Every row comes from one small tree of marks. The marks that hang from a mark follow it in brackets, in the order of their numbers. Every link used is in the known rows. Which tree was each row made from?
Known rows:
Z_602(Z_289): [0.098,1.114,-0.056,-0.969,2.411,-2.137,0.916,-2.254,-1.232,-0.387,-0.483,1.633,-0.123,0.621,-2.040,2.938,-1.110,-1.207,0.538,-2.938,-0.375,-0.382,-0.393,0.901,-2.267,-2.123,0.366]
Z_602(Z_882(Z_196)): [-1.823,2.329,-0.355,-1.764,2.624,-3.672,3.416,-1.625,2.608,0.402,-1.748,0.944,-0.631,-0.557,-2.595,1.845,1.203,0.351,-0.915,-2.614,-1.854,1.491,-0.621,0.599,-0.677,-3.059,-1.212]
Z_882(Z_98(Z_289) Z_196): [-0.373,0.413,-0.507,-3.227,3.414,-2.388,-1.233,0.622,1.450,-0.427,-1.511,-0.129,-1.468,1.302,-4.106,0.010,0.313,1.271,-0.544,-1.298,-2.016,0.619,1.271,0.159,0.188,-2.846,-1.076]
Z_602(Z_882): [-1.957,1.200,-0.291,-0.782,2.870,-3.878,3.202,-1.772,1.514,0.225,-1.228,0.632,0.362,-1.318,-2.482,3.216,0.520,-0.723,-0.635,-2.441,-1.321,1.062,-0.600,0.494,-1.195,-2.034,-0.698]
Z_413(Z_202(Z_289(Z_196))): [0.444,2.333,-0.251,-2.280,2.020,-0.562,1.341,-1.971,-0.053,0.833,-1.586,1.479,-1.683,-0.974,-2.327,0.192,0.562,-0.439,-1.220,-1.637,-1.224,1.025,-2.230,0.063,-4.620,-2.613,-1.813]
Z_289(Z_196(Z_882(Z_98)) Z_202(Z_413(Z_673))): [-1.369,0.950,0.584,-1.454,1.619,-1.372,1.105,-0.053,3.023,1.062,-2.276,-2.429,-0.356,-3.543,-3.856,1.333,2.480,-1.802,-1.404,-0.860,-2.404,1.046,-0.950,-2.012,-1.998,-1.404,-2.264]
Z_202(Z_289(Z_98)): [-0.659,1.358,-0.423,-1.799,2.937,-1.578,0.115,-2.435,-2.088,-0.539,0.778,-0.090,-0.732,0.145,-3.433,2.314,-1.591,-1.018,-0.075,-2.390,-1.827,0.686,-0.101,-1.393,-1.501,-2.429,-1.246]
Z_413(Z_202 Z_673(Z_575)): [-0.994,0.510,-0.867,-2.005,0.431,-1.302,1.453,-1.386,1.876,1.568,-0.853,0.510,-1.651,0.168,-3.035,0.855,0.902,-1.569,0.469,-1.506,-0.105,-1.315,-3.522,2.047,-3.395,-3.823,-1.559]
Z_673(Z_413(Z_202(Z_289(Z_98)))): [-0.599,1.014,-0.075,-2.435,0.771,-0.399,-0.024,-2.011,-0.254,-0.657,-0.121,-0.371,-2.282,-0.250,-3.278,-0.228,0.312,-1.080,0.505,0.169,-2.095,-0.870,0.189,-0.747,-4.012,-3.868,-0.743]
Z_575(Z_673(Z_413(Z_202))): [-0.854,0.999,0.446,-0.727,0.560,-0.272,-0.288,-1.622,2.100,0.937,-0.926,-0.827,-2.191,-1.023,-2.828,-0.002,2.215,-0.783,0.501,-0.343,0.473,-0.879,-0.907,1.938,-3.713,-2.975,0.054]
Z_413(Z_202(Z_289(Z_98 Z_196)) Z_673(Z_575)): [-0.148,1.072,-0.660,-3.960,1.808,-0.537,1.567,-2.565,-0.383,0.800,-0.233,-0.519,-2.553,-0.078,-4.407,0.248,0.091,-0.603,-1.125,-1.280,-1.506,-0.412,-4.144,-0.532,-4.745,-4.920,-3.961]
Z_673(Z_413(Z_202) Z_575): [-0.460,0.433,-1.175,-2.417,0.236,-2.144,1.338,-0.786,2.956,-0.294,-1.479,0.381,-1.562,0.874,-2.785,0.075,0.619,-0.899,-0.185,0.182,0.118,-2.574,-1.889,2.251,-3.299,-4.765,-0.315]
Z_196(Z_882(Z_98(Z_289(Z_202(Z_413))))): [-0.204,-1.754,0.187,-0.987,2.621,-2.166,0.240,1.533,2.361,-0.955,-2.047,-2.296,0.264,-1.841,-3.725,1.653,1.495,-0.673,-0.496,0.701,-2.834,-0.236,2.532,-1.261,-1.266,-1.012,-1.553]
Z_575(Z_673(Z_413(Z_202(Z_289(Z_98))))): [-0.261,0.719,0.864,-1.474,1.125,0.520,-0.831,-2.365,-0.112,-0.367,0.754,-1.754,-2.843,-0.551,-3.917,-0.240,1.371,-0.349,0.917,0.165,-0.918,-0.739,-0.332,-0.467,-4.577,-3.525,-1.350]
Z_575(Z_673(Z_413(Z_202(Z_289(Z_196))))): [0.937,1.700,0.862,-1.823,0.946,0.407,0.220,-2.385,1.220,0.166,-1.131,-0.627,-3.031,-1.166,-2.877,-1.291,1.859,0.374,-0.624,-0.714,-0.026,0.508,-1.982,0.917,-5.765,-3.011,-1.862]
Z_289(Z_98 Z_196): [-1.729,2.860,-1.012,-3.042,4.155,-2.387,0.953,-2.461,-1.002,1.262,-1.173,-0.560,-0.367,-1.133,-3.990,2.785,-0.989,-1.201,-3.036,-2.514,-1.457,0.952,-1.614,-0.742,-0.411,-3.102,-1.280]
Z_196(Z_882(Z_98(Z_289))): [-1.066,-1.435,-0.519,-1.242,3.428,-3.645,-0.331,1.293,1.230,0.039,-1.480,-1.455,1.308,-1.168,-3.763,1.645,-0.396,-0.505,-1.052,-0.094,-3.134,0.706,2.198,-0.455,-0.048,-1.408,-0.627]
Z_98(Z_289(Z_196(Z_882) Z_202)): [-0.468,-0.130,0.577,-2.578,3.369,-2.636,3.028,-0.868,0.217,2.205,-2.617,-1.345,1.068,-3.009,-2.898,2.090,0.839,-0.644,-3.334,-0.417,-3.299,1.094,0.249,-0.436,-2.114,-1.594,-2.193]
Z_202(Z_289(Z_98 Z_196) Z_413(Z_673(Z_575))): [0.907,0.951,-1.523,-2.803,1.802,-0.766,0.935,-2.905,0.624,-1.734,-0.882,-1.221,-2.670,0.896,-4.383,1.015,-1.456,-0.339,-0.793,-3.284,-0.772,0.517,-3.627,-0.024,-3.236,-3.744,-4.467]
Z_289(Z_98 Z_202(Z_413(Z_673))): [-1.683,1.143,0.418,-1.625,1.238,0.187,0.527,-2.530,0.228,0.717,-0.485,-1.720,-1.996,-1.411,-3.920,2.473,1.257,-2.452,0.691,-2.219,-1.262,-0.242,-0.924,-1.149,-1.784,-2.098,-1.853]
Z_575(Z_673(Z_413(Z_202(Z_289)))): [0.575,0.651,0.949,-0.588,0.154,0.551,-0.467,-2.006,1.083,-0.266,-0.059,-0.519,-2.752,-0.459,-2.574,-0.925,1.734,-0.094,1.382,-0.410,-0.004,-0.324,-0.636,1.127,-5.246,-2.721,-0.843]
Z_289(Z_98 Z_196(Z_882) Z_202(Z_413(Z_673))): [-1.868,1.396,0.121,-1.733,1.795,-0.896,2.412,-2.190,1.104,1.873,-1.994,-2.970,-0.364,-3.904,-4.095,2.496,1.384,-2.624,-2.067,-1.505,-3.074,1.030,-1.403,-1.891,-2.010,-2.047,-3.011]
Z_202(Z_289(Z_98 Z_196) Z_413): [0.648,2.208,-1.295,-1.921,2.960,-0.749,0.162,-2.552,-0.349,-1.761,-1.378,-0.535,-1.876,-0.197,-3.636,1.488,-1.362,-0.551,-1.514,-2.979,-1.380,1.454,-1.302,-0.889,-2.456,-2.442,-2.668]

Write each row's tree:
[0.395,1.127,-0.897,-4.351,1.697,-1.579,1.618,-2.042,0.761,-0.963,-0.850,-0.722,-2.396,0.587,-4.050,-0.592,-0.117,0.159,-1.894,0.443,-1.314,-1.650,-2.580,-0.302,-4.638,-5.814,-2.711]	Z_673(Z_413(Z_202(Z_289(Z_98 Z_196))) Z_575)
[-0.410,1.176,-0.075,-1.844,2.494,-1.996,0.750,0.540,1.398,0.554,-1.479,-0.318,0.144,-2.469,-3.233,0.031,1.255,-0.708,-1.775,0.512,-3.208,0.944,-0.568,-2.196,-3.631,-2.455,-1.781]	Z_413(Z_202(Z_289(Z_196(Z_882(Z_98)))))
[-0.240,1.144,-0.914,-0.905,1.326,-0.792,1.158,-2.660,0.581,-0.134,-1.657,-2.062,-0.894,-2.259,-3.728,1.066,-0.878,-1.798,-1.108,-2.734,-3.402,2.518,-1.366,-1.074,-2.898,-1.812,-3.554]	Z_202(Z_289(Z_98 Z_196(Z_882)) Z_413(Z_673))
[0.999,0.047,-0.685,-2.304,-0.192,-1.417,1.206,-1.143,1.962,-1.494,-0.549,0.719,-2.032,1.449,-2.409,-0.830,0.123,-0.083,0.639,0.019,-0.404,-1.964,-1.655,1.449,-4.785,-4.510,-1.166]	Z_673(Z_413(Z_202(Z_289)) Z_575)
[-0.690,2.107,1.251,-3.693,4.214,-1.561,2.429,-3.004,-2.866,0.984,-0.286,-0.393,-0.467,-1.218,-3.615,3.659,0.389,-0.941,-2.029,-1.514,-1.551,-1.013,-1.024,-2.389,-2.652,-3.473,-1.469]	Z_602(Z_289(Z_98 Z_196 Z_202))
[-0.763,1.299,-0.461,-3.501,2.252,-0.871,2.171,-2.486,1.098,0.380,-1.275,-2.159,-2.138,-0.751,-4.764,2.301,0.838,-1.186,-1.756,-2.047,-0.477,-0.966,-3.590,-0.686,-2.375,-4.046,-3.910]	Z_289(Z_98 Z_196 Z_202(Z_413(Z_673(Z_575))))
[-0.895,1.778,-0.602,-1.938,3.390,-2.614,1.896,-2.005,-1.241,0.631,-0.802,-1.186,0.833,-2.293,-3.407,2.103,-1.511,-1.255,-2.860,-1.663,-3.683,1.962,-0.595,-2.116,-1.757,-2.413,-2.206]	Z_202(Z_289(Z_98 Z_196(Z_882)))
[0.655,1.074,-1.019,-0.629,2.422,-2.250,0.054,0.259,2.408,-1.939,-2.032,-1.036,-0.005,-1.536,-3.242,0.704,-0.292,-0.423,-1.533,-1.374,-2.508,1.936,-0.056,-1.572,-2.053,-1.360,-2.132]	Z_202(Z_289(Z_196(Z_882(Z_98))) Z_413)
[-0.415,2.404,-0.392,-3.145,3.026,-0.566,1.020,-2.360,-1.339,0.761,-0.706,0.144,-1.738,-1.141,-3.664,0.886,0.242,-0.751,-1.776,-1.060,-2.040,0.561,-1.871,-1.484,-3.960,-3.563,-2.277]	Z_413(Z_202(Z_289(Z_98 Z_196)))
[0.233,2.027,1.402,-2.797,3.248,-1.596,2.723,-2.614,-1.621,0.955,-1.161,0.835,-0.373,-1.109,-2.221,2.989,0.840,-0.692,-1.582,-2.064,-0.616,-0.445,-1.500,-0.808,-3.477,-2.533,-0.917]	Z_602(Z_289(Z_196 Z_202))
[-0.238,-0.505,0.720,-2.848,3.308,-2.512,1.858,0.780,3.989,-1.941,-2.376,-1.343,-2.059,-0.256,-4.103,0.634,3.475,1.926,-0.240,-0.114,-2.543,0.183,1.830,-1.276,-1.441,-2.790,-2.911]	Z_602(Z_882(Z_98(Z_289(Z_202(Z_413))) Z_196))
[0.083,1.728,0.674,-2.584,1.906,0.399,-0.071,-2.768,-0.112,0.212,-0.366,-1.953,-3.078,-1.311,-4.093,-0.565,1.538,0.103,-1.099,-0.063,-1.022,0.161,-1.587,-0.670,-5.095,-4.027,-2.422]	Z_575(Z_673(Z_413(Z_202(Z_289(Z_98 Z_196)))))
[-1.073,2.490,-0.246,-2.671,3.463,-0.904,1.467,-2.163,0.157,0.326,-1.748,-1.423,-1.261,-1.777,-4.014,2.753,0.956,-1.415,-2.453,-1.756,-1.127,-0.021,-1.229,-1.728,-1.599,-2.675,-2.140]	Z_289(Z_98 Z_196 Z_202(Z_413))
[-0.705,1.229,-0.331,-2.578,1.246,-1.511,1.822,-1.683,0.660,0.591,-1.749,-1.521,-0.738,-2.540,-3.450,-0.448,0.507,-1.218,-2.281,0.940,-3.900,0.361,-0.340,-1.440,-4.299,-3.914,-1.843]	Z_673(Z_413(Z_202(Z_289(Z_98 Z_196(Z_882)))))
[-1.222,1.677,0.183,-2.820,4.798,-3.821,4.012,-3.142,-0.965,-0.408,-1.031,-0.067,0.011,-1.150,-3.693,3.880,-0.006,-0.123,-2.256,-2.186,-2.241,0.542,-1.177,-1.384,-2.624,-3.860,-2.049]	Z_602(Z_289(Z_98 Z_196) Z_882)
[0.004,1.685,-0.471,-1.019,2.372,-2.639,2.284,-1.680,0.080,0.683,-1.586,0.144,0.940,-2.117,-2.095,1.557,-1.223,-1.006,-2.313,-2.266,-2.822,2.525,-1.023,-0.556,-2.488,-1.432,-1.742]	Z_202(Z_289(Z_196(Z_882)))
[0.365,0.907,0.056,-1.550,-0.272,-0.468,0.378,-1.677,1.016,-0.594,-0.930,0.907,-2.218,-0.067,-1.975,-0.891,0.686,-0.779,1.043,-0.412,-1.204,-0.472,-0.327,0.783,-4.749,-3.020,-0.231]	Z_673(Z_413(Z_202(Z_289)))
[-0.567,-2.148,0.607,-1.047,1.425,-1.160,-0.028,0.775,2.474,0.010,-1.865,-2.745,-0.663,-2.156,-3.987,1.000,2.014,-1.185,0.573,-0.031,-3.105,0.380,1.561,-0.987,-2.028,-0.902,-2.313]	Z_196(Z_882(Z_98(Z_289(Z_202(Z_413(Z_673))))))
[-0.070,1.104,0.352,-1.743,3.192,-1.777,2.995,-1.950,-0.369,-0.149,-1.793,-1.679,0.438,-2.581,-3.451,3.489,0.544,-1.775,-2.133,-0.922,-2.717,-0.497,-0.110,-2.236,-2.927,-2.705,-2.126]	Z_602(Z_289(Z_98 Z_196(Z_882) Z_202(Z_413)))
[0.024,0.624,0.684,-3.629,3.646,-1.583,1.966,-1.624,-0.660,1.558,-2.142,-0.331,-0.771,-1.342,-3.147,1.784,0.815,0.091,-2.531,-1.472,-1.501,0.678,-0.575,0.116,-2.324,-2.027,-2.149]	Z_98(Z_289(Z_196 Z_202))
[1.053,0.469,-0.162,-2.597,2.943,-0.783,1.348,-1.428,0.906,-0.141,-3.182,-0.596,-1.666,-0.967,-3.147,1.483,1.018,0.038,-1.917,-1.782,-0.996,0.568,-0.473,0.717,-2.684,-1.683,-2.628]	Z_98(Z_289(Z_196 Z_202(Z_413)))
[-1.242,1.304,0.031,-2.149,1.405,-0.608,1.913,-2.283,-0.350,2.393,-1.014,-1.302,-0.713,-3.259,-3.706,0.449,0.670,-2.018,-1.422,-0.798,-4.044,1.599,-1.979,-1.698,-4.435,-2.982,-3.020]	Z_413(Z_202(Z_289(Z_98 Z_196(Z_882))) Z_673)
[-2.305,2.111,-1.159,-1.990,3.785,-3.371,2.138,-1.692,-0.152,1.903,-1.658,-1.575,1.539,-2.897,-3.798,2.990,-0.975,-1.980,-3.729,-1.554,-3.155,1.397,-0.859,-1.300,-0.179,-2.580,-1.341]	Z_289(Z_98 Z_196(Z_882))
[0.559,0.013,0.159,-3.232,3.797,-1.172,-0.238,0.362,1.620,-1.074,-2.686,-1.470,-1.773,-0.825,-4.220,1.079,1.641,0.615,-1.642,-0.530,-1.234,0.040,0.505,-0.954,-1.875,-1.890,-2.447]	Z_882(Z_98(Z_289(Z_196 Z_202(Z_413))))
[0.108,0.226,-1.902,-0.842,0.328,-1.437,0.706,-1.759,2.850,-0.978,-1.463,-0.081,-1.821,1.128,-3.107,1.575,-0.742,-1.402,0.802,-3.511,0.650,-0.405,-2.892,2.513,-1.990,-2.768,-2.009]	Z_202(Z_413(Z_673(Z_575)))
[-0.607,0.319,1.045,-3.936,3.381,-1.756,-0.324,0.712,0.939,0.314,-0.990,-0.666,-1.582,0.285,-4.060,0.442,1.984,1.305,-0.540,-0.150,-2.225,-0.281,1.493,-1.367,-0.505,-2.833,-1.319]	Z_882(Z_98(Z_289(Z_202)) Z_196)
[0.089,1.521,-1.489,-0.923,2.678,-1.797,1.349,-1.796,0.522,-1.067,-1.780,-1.568,-0.001,-1.880,-3.534,1.804,-1.387,-1.328,-2.213,-2.112,-3.115,2.044,-0.492,-1.518,-2.212,-2.025,-2.857]	Z_202(Z_289(Z_98 Z_196(Z_882)) Z_413)
[-0.880,-0.774,1.148,-2.994,3.793,-1.972,-0.399,0.489,-0.034,0.213,-0.571,-0.947,-0.653,-0.407,-3.880,1.810,1.330,0.200,-0.437,0.121,-1.684,-0.627,1.611,-1.378,-1.011,-1.927,-0.862]	Z_882(Z_98(Z_289(Z_202)))
[-0.165,0.906,0.312,-1.083,-0.086,0.367,0.389,-2.326,-0.069,1.199,-0.278,1.187,-2.315,-0.667,-2.286,-0.076,0.892,-1.498,1.867,-2.090,-1.347,0.735,-1.901,0.602,-4.904,-2.024,-1.481]	Z_413(Z_202(Z_289) Z_673)
[0.153,-0.290,0.782,-3.018,1.411,0.141,-0.970,0.122,2.693,-0.415,-1.870,-1.516,-3.341,0.283,-4.377,-0.657,2.646,0.735,1.166,-1.270,-1.977,0.248,0.741,-0.383,-1.602,-2.285,-2.694]	Z_882(Z_98(Z_289(Z_202(Z_413(Z_673)))) Z_196)
[1.492,-0.159,-1.291,-0.722,-0.049,-0.664,0.547,-2.039,1.759,-2.203,-0.564,0.264,-2.389,1.780,-2.791,0.723,-1.262,-0.649,1.730,-3.682,0.123,0.151,-2.729,1.749,-3.477,-2.520,-2.868]	Z_202(Z_289 Z_413(Z_673(Z_575)))
[-0.636,1.370,-0.299,-1.996,2.247,-0.429,0.279,-1.918,-1.469,0.142,0.362,0.256,-1.509,-0.442,-3.331,1.174,-0.014,-1.358,0.274,-0.831,-1.964,-0.253,-0.457,-1.283,-3.421,-3.169,-1.261]	Z_413(Z_202(Z_289(Z_98)))
[0.261,0.339,-0.631,-1.996,0.520,-1.587,3.033,-1.394,1.721,1.445,-1.535,-0.242,-0.589,-1.503,-2.797,-0.142,0.539,-1.050,-1.351,-0.972,-2.384,0.574,-3.737,0.486,-5.251,-3.638,-3.572]	Z_413(Z_202(Z_289(Z_196(Z_882))) Z_673(Z_575))
[-1.018,0.225,-0.360,-2.364,1.384,-0.759,1.382,-1.994,1.035,-0.203,-0.183,-2.016,-1.784,-0.014,-4.526,2.630,0.640,-1.720,0.285,-1.897,-0.484,-1.788,-2.336,-0.609,-1.824,-3.612,-2.947]	Z_289(Z_98 Z_202(Z_413(Z_673(Z_575))))
[0.673,1.868,-0.041,-2.767,0.461,-0.489,0.966,-2.131,1.134,-0.061,-2.042,0.765,-2.381,-0.778,-2.321,-1.366,0.845,-0.220,-1.016,-0.613,-1.354,0.291,-1.530,0.676,-5.219,-3.362,-1.237]	Z_673(Z_413(Z_202(Z_289(Z_196))))
[-0.283,0.462,-0.489,-1.680,0.824,-1.920,3.569,-1.277,3.246,1.023,-2.503,-1.903,-0.207,-2.223,-3.212,1.838,1.153,-1.717,-2.018,-1.626,-1.338,-0.077,-3.239,0.278,-2.856,-2.701,-3.472]	Z_289(Z_196(Z_882) Z_202(Z_413(Z_673(Z_575))))
[-0.323,0.296,-0.543,-3.483,4.495,-2.662,-0.689,0.084,0.491,-0.069,-2.102,-0.546,-0.826,-0.080,-4.196,1.089,-0.235,0.675,-2.348,-1.267,-1.585,1.032,0.056,-0.056,-0.741,-2.263,-1.478]	Z_882(Z_98(Z_289(Z_196)))
[-1.636,1.957,0.611,-1.890,2.772,-2.714,3.494,-1.235,0.686,2.760,-1.990,-0.788,1.561,-3.733,-2.442,2.895,1.160,-1.746,-3.290,-1.019,-2.512,0.972,-1.039,-1.301,-1.568,-1.716,-1.281]	Z_289(Z_196(Z_882) Z_202)
